In the rows, 128 means zero.
Known rows, with every step that occurs:
S H F V: [114  90 119 145 123 122 145 144 135 152  51 128 175 127 112 158 150 139
 147 111 164 114 104 101  99  51 149 188  97  91 116 106 126  79 118 112
  98 125  87 162 134]
V J: [106 137 101 131 165 105 141 148 114 126  95 135 150 170  63 109 127 114
 171 115 144 104 127 112 116 115 143 181  96 118 139 154  90 147 140 148
 115 127 106 105 170]
M H F P: [126  75 181 122 141 164 102 128 144 172  75 148 134 101 167 144 121 117
 111 118 137 122 110 121  80  76 101 169 145 112 108 133 112 116 137 120
 104 134 142 200 133]
H M N S L J: [125  76 127  64 143  31  60 114 130 104 211 139 127 141 162 144  87 173
  96 186  72  99 189 148 126 226  88  86 111  69  98 124 131 180 109 171
 149  97 121 187 144]
F V: [100 128 131 155 140  96 129 134 134 156  74 110 151 152  70 140 128 183
 171 119 160 133 131 127 127 128 123 184  84 115 138 137  94 130 119 130
 104 115  86 147 153]
H M N A: [ 90  94  54  56 141 114  98 117 116 130 186 150 114 179 158 142 121 118
 134 111  79 116 150 178 120 145 114 150 137 112  84 136 126 132 160 139
 121 112 119 133 124]
N S H: [134 162 112 142 121 110 152 113 136  99 137 133 133 151  81 124 160 139
 122 110 152 115 127 128 125 131 165  99 125 102 138 124 143 108  91 130
 158 141  93  81 150]
F P A N: [101 183 171 192 148 162 176 144 154 143 123 106 101  91  92  97 119 133
 120 103 207 172 150 139 165 130 119 122 167 240 171 121  98 150 113 128
 133 141 176  93 102]
X M N: [138 129 104 103 100  92  81 111  99 131 143 134 143 182 147 160 146 141
 164 172  76 112 164 128 140 146  80 141 131 100 107 149 110 148 171 132
 103 128  81 155 161]
N S L J: [116 102 133 122 159  50 101 138 155 123 170 146 116 115  88 132 109 176
  98 132 133 117 138 117 133 206  86 105  90  84 121 144 104 197  73 179
 136 107 115 170 148]
X M H: [151 123 124 101 109 144  84 109 101 144 118 127 137 160 163 160 152 109
 149 156  65 121 114 112 138 124 106 137 114  94 117 141 109 142 161 120
 104 132 116 172 168]
L J: [104 118 123 135 160 113 132 143 129 160 115 146 129 147  91 137 119 129
 142 109 118 113 119 137 128 149  98 161 108 104 109 148  79 181 126 185
 115 112 102 152 162]
N M: [138 159 127 151 103 112 107 141 121 117 105 140 124 137  97 106 116 151
 154 132 111 138 112 145 116 149 143 146 123 120 122 157 130 127 132 156
 147 126  91 111 141]
S H: [119 166 106 136 127 136 156 121 122 123 107 146 148 157  88 130 165 115
 131 105 139 118 107 116 120 108 145 151 127 117 109 138 113 113 119 143
 136 134  88 105 158]
M N S H: [140 146 107 110 105  95 127 103 134  98 179 127 147 165 115 123 172 136
 126 145 136  88 165 142 103 140 145  96 133  98 123 130 151 112 116 127
 163 128  76 103 136]
S H F: [124 118 104 133 124 145 158 147 124 146  76 165 151 119 119 151 153 103
 117  95 145 121  94 104 102  65 131 170 128  98  97 125 125  90 123 141
 109 127  89 130 145]
S L: [104 152 117 140 149  80 113 134 133 135 115 156 134 118  81 130 121 169
 119 117 139 139 125 107 137 172  77 154 109 118 107 161  87 163 101 174
 117 108 109 150 169]
V J L: [ 99  91 110 123 179 100 119 156 112 121  95 134 162 167  79 116 118 104
 164 121 131  76 113 121  76 113 166 181  80 111 113 156  65 172 124 148
 119 125 130 118 163]
N S L: [114 143 126 136 138  53 102 127 150 113 148 142 122 114  77 127 118 196
 106 120 149 132 139 119 144 192  92 101 104 102 132 148 118 164  79 155
 135 110 109 129 153]
X M H F: [145  75 123  90 109 149  89 123 105 168  88 143 137 128 189 176 143  95
 135 141  65 119  99 104 127  84  90 155 115  77  96 125 118 112 169 116
  74 130 119 200 151]
L J V: [115 104 122 133 163 136 143 131  99 183 110 135 161 174 113 128  97 124
 158 133 100 114 143 138 113 174  94 173 122 101  80 140  56 206 127 175
 119 131 116 178 149]
X M H F P: [152  66 173 108 119 166  64 112 118 167  78 134 137 122 201 176 124 116
 117 157  97 119 118  99 103  81  97 157 146  97 108 120 120 118 159 102
  92 149 148 216 140]
X M: [134 145  98 130 115 116 107 119 101 138 106 133 136 167 118 158 144 142
 161 137  90 136 127 113 157 140 102 149 118 110 116 135 102 146 148 141
 100 132  97 138 173]
F V J: [ 99 107 128 149 173  87 134 142 123 135  65  98 170 175  64 117 123 155
 200 133 168  99 144 105 101  99 161 207  68 105 151 137  87 134 130 121
 102 114 107 139 160]
F P A N M: [136 186 185 212 118 163 145 142 157 121 128 104  95  81 113  70 102 141
 121 126 184 177 135 151 138 151 152  99 170 224 169 119 135 139 115 123
 171 148 185  80  75]
P A: [ 98 191 117 168 145 130 162 150 127 150 117 135 131 120  81 114 151 132
 128 111 170 151 132 139 147 134 119 158 137 177 163 132  81 135 127 169
 124 118 130  94 139]
A N M: [149 158 138 166 104 133 140 150 134 108 123 123  98 110 103  92 101 143
 156 113 116 157 103 140 151 147 140 110 120 159 119 147 147 131 129 129
 149 131 122  91 115]
S H M N A P: [ 72  85  49  71 147 137 139 102 127 118 211 152 130 172 157 131 147  61
  98  91  99 129 121 147  98  92 177 141 133  95  99 133 137  96 142 136
 135 116 130 100  78]
P A N M: [129 189 138 184 111 150 166 162 136 121 138 114  98  81 108  77 115 122
 137 117 160 171 116 144 166 142 147 101 143 209 165 131 135 125 130 136
 152 134 153  69  87]
X M N S: [148 123 111 103  97  71  74 105 118 110 176 115 129 176 143 153 148 163
 154 174  87 100 179 140 147 174 100  90 122  85 126 131 135 147 140 118
 124 131  87 136 153]
A N S H: [139 153 121 152 118 138 189 130 147 100 166 118 104 120  89 108 147 125
 117  90 158 129 117 133 166 129 164  67 126 143 133 113 164 119  92 103
 161 139 116  57 127]
A N M X: [175 140 145 132  96 153 127 142 115 132 104  95  71  94 128  94 108 134
 152 153  88 178  98 136 181 147 128 105 117 155 127 136 174 144 150  90
 131 124 111 103  95]
N S H F P A: [117 140 154 174 132 148 155 136 160 127 112 131 136  80 132 122 149 124
  70 110 225 127 141 130  99  85 171 113 174 156 172  85 139  83  83 115
 154 155 164 107  95]
H S L: [131 194 127 115 147  82 129 106 136  93 125 153 161 122  75 140 106 189
 132 139 132 131 117  88 131 194  62 126 122 145 158 159 112 164 109 169
 112 102 119 124 162]

Rows:
[155 139 154 122  97 146  85 121 126 123 120 133 126 133 135 107 129 123
 141 150  83 129  99 136  92 133 148 132 123 103 120 158 136 116 146 140
 146 130 111 146 130]  N M H
[113  74 117 137 157 118 152 149 119 136  42 120 191 156 103 133 140 104
 165 122 179  79 114  81  69  28 178 215  83  77 130 113 126  81 127 100
 100 124 112 147 141]  S H F V J
[181 174 125  84 105 150 103  79  99  99 121 119 159 161 155 164 140 126
 157 175  48 104 117  96 129 155  97 107 126 120 160 137 138 145 170 116
 109 127 124 146 163]  X M H S
[103 189 130 180 147 151 197 159 135 150 138 113  99  98  87 102 135 116
 132  89 177 169 123 137 186 130 117 125 140 217 165 127  97 139 121 143
 119 121 151  78 111]  P A N
[ 80 111  74  93 140 120 123 123 142 152 176 155 117 171 122 130 144 122
 140  88 116 116 137 163  98 126  90 164 124 109  91 170 109 153 139 146
 111 110 101 132 121]  M N A
[170 134 106  79 110 132 122  93  98  95 129  96 111 142 143 140 140 125
 112 171  79 136 137 137 171 148 180  75 128 100 134  90 192 104 128  78
 152 132 106  87 131]  N S H M X
[127 138 182 194 118 169 152 173 156 139  98 121  98  45 144  95  93 127
 110 113 187 169 119 137 128 104 140 126 173 204 156 115 145 103 124 118
 135 145 192 118  61]  H F P A N M
[165  79 205 143 107 185 107 141 153 140  97 129 108  68 190 104  89 113
 120 131 117 146  98 131  95  91 129 116 150 136 111 129 171 103 140  94
 134 147 167 169  80]  A N M H F P
[127 181 172 186 133 162 192 127 164 107 167  90 102  90  98  98 144 128
  93 104 226 155 153 138 150 125 173  55 171 218 178  95 147 120  85  97
 180 156 182  57  83]  F P A N S H
[141 113 121  95 110  39  50 101 126 106 193 133 133 154 148 159 132 186
 119 188  92 109 176 116 148 198  66  80 114  74 114 144 131 170 114 133
 125 120 104 170 152]  X M N S L
[149 124 104  80 129 126 111 110  91 139  90 115 110 142 142 144 112 132
 147 168  62 160 127 146 190 157 117 140 120 122 120 113 138 130 168 111
 104 113 104 125 152]  H M X
[139 172 110 144 123 150 195 126 126  84 186  96 103 110 131 110 135 107
  96 121 151 152 151 153 191 140 198  50 152 196 169  65 173  89 104 104
 168 141 171  38  93]  P A N S H M
[115 121 176 186 145 138 177 162 177 143 128 110  94  48 126 109 105 142
  95  93 221 162 145 143 157 115 129  92 169 200 179  97 136 114  90 111
 129 140 188 100  83]  H F P A N S
[127 136 136 142 149  72 144 139 160 105 171 125  89  90  84 105 100 179
 111 105 155 151 130 114 186 191  86  72 103 142 136 138 135 169  73 128
 136 114 135 113 129]  A N S L
[133 139  96  77 104 117 115  94  94  97 156 138 162 182 160 139 151 111
 127 163  84  97 162 146 114 130 147 134 149 106  91 114 138  91 159 131
 150 133  89 113 150]  S H M N
[135 153 135 106 163 103 135  96 110 135 121 138 193 147 103 138  66 163
 133 171  97 106 140  96 106 234  49 128 125 119 115 147  68 231 107 186
 130 117 148 184 146]  H S L J V
[120 108 194 153 147 202 164 156 150 173 108 111 112  52 169 112 122  92
  91 104 186 152 122 123 129  68 113 128 167 198 152 105 116 117 133 107
 107 137 199 156  78]  M H F P A N
[ 75  74  56 107 137 111 108 111 123 151 199 151 114 173 140 150 142  92
 134  98  89 134 122 132 118 110 104 144 117  87 109 167 102 154 155 137
  86 117 122 139  97]  X M N A P
[140  22 141  96 138 127  81 139  99 159  54  94 176 160 179 170 132 101
 179 170 100  80 122  72  88  43 138 199  60  52 136 114 122 107 170  74
  62 128 136 217 142]  X M H F V J
[142 126 199 156 115 180  94 147 149 149  86 131 131  68 188 109 116 110
  91 148 154 139 114 137  69  86 148 146 168 151 153 121 132  95 138 126
 141 142 183 168  78]  N M H F P A
[152 168 165 156 109 185 152 147 134 128 147 103  96  83 151  77 134  92
 127 135 131 158 106 141 138 123 151  93 141 188 163 128 148 122 146 120
 154 132 171 100  81]  P A N M H
[138 101 178 134 126 181  88 120 124 170  87 123 135 101 205 166 139  98
  95 159 130 138 136 109 117  77 107 148 165 147 150  99 105 111 156 104
  91 147 181 198 113]  X M H F P A
[138 147  98 106 117 111 130  98 114  84 156 123 133 155 126 135 135 129
 119 133 112 126 143 145 146 150 188  89 130 106 132  89 161  93 108 118
 170 139 114  74 150]  N S H M
[167 135 163 131 102 168 127 139 132 121 135 114  97 111 149  91 118 109
 145 131  86 146  93 136 131 130 145 100 121 141 120 148 158 129 148 118
 145 133 137 128 105]  A N M H
[183 192 154 109  98 147 103  99 131  83 124 128 150 131 137 112 115 142
 152 172  76 114  96 120  87 165 136 104 136 127 164 151 162 128 155 135
 150 125 126 114 127]  N M H S
[149 123 161 147 112 189 146 180 136 149 123 124 101  48 183  91 123  80
 103 124 138 155  82 132 128  84 139 117 142 168 150 120 157  90 141 111
 122 131 174 127  72]  P A N M H F
[122 115 149 149 127 155 135 126 138 140  66 155 148 114 125 148 138 119
 108 103 173 124 115 107  84  64 139 171 159 126  99 116 126  92 116 124
 123 144 121 145 131]  S H F P
[131 152  88 110 122 135 130 112  94 100 116 139 143 161 132 136 136 110
 130 128 103 132 128 136 139 130 173 137 134 124 107 105 129  90 143 136
 148 131 105 102 160]  S H M
[124 144 120 165 127 152 214 163 152 126 144 118 108  65 123 117 149  92
  88  82 198 138 112 124 158  81 161  87 152 177 163  87 162  83  89 100
 137 140 156  67  85]  P A N S H F
[131  84 133 107 135 152 122 141 125 168  88 161 138 108 158 151 138  98
 126 106 109 117  92 115 101  80 106 170 120  90 103 144 115 102 141 138
  86 119 111 178 145]  M H F
[ 99 112  51  51 125 138 125 101 110 115 190 149 130 184 172 147 146  93
 117 113  87  99 142 168  97 113 151 141 142 106  75 122 149 104 150 119
 147 127 119 113 116]  S H M N A
[143 101 165 156 129 151 173 134 165 119 129 124 109  84 130 126 121 129
 102  91 188 128 122 118 128  89 151  86 154 149 123 100 178  96  91  85
 151 157 146 108 101]  A N S H F P
[104 101  61  78 119 117  87 113 109 152 176 146 109 189 153 157 156 120
 150 122  75 110 143 146 122 131  84 148 120  94  86 154 118 160 159 119
 103 131 104 152 132]  X M N A
[127 112 113  76 130  30  62 102 130  88 197 128 131 144 150 140 103 187
 106 177  96 115 188 143 142 212  94  85 121  90 114 120 146 141 110 144
 147 105 120 147 145]  H M N S L
[150 137 105 111 120 136 169 117 120  73 181  99 101 133 136 117 120 116
 117 119 115 139 138 143 182 151 187  57 133 140 130  84 184 102 106  93
 166 141 132  57 128]  A N S H M
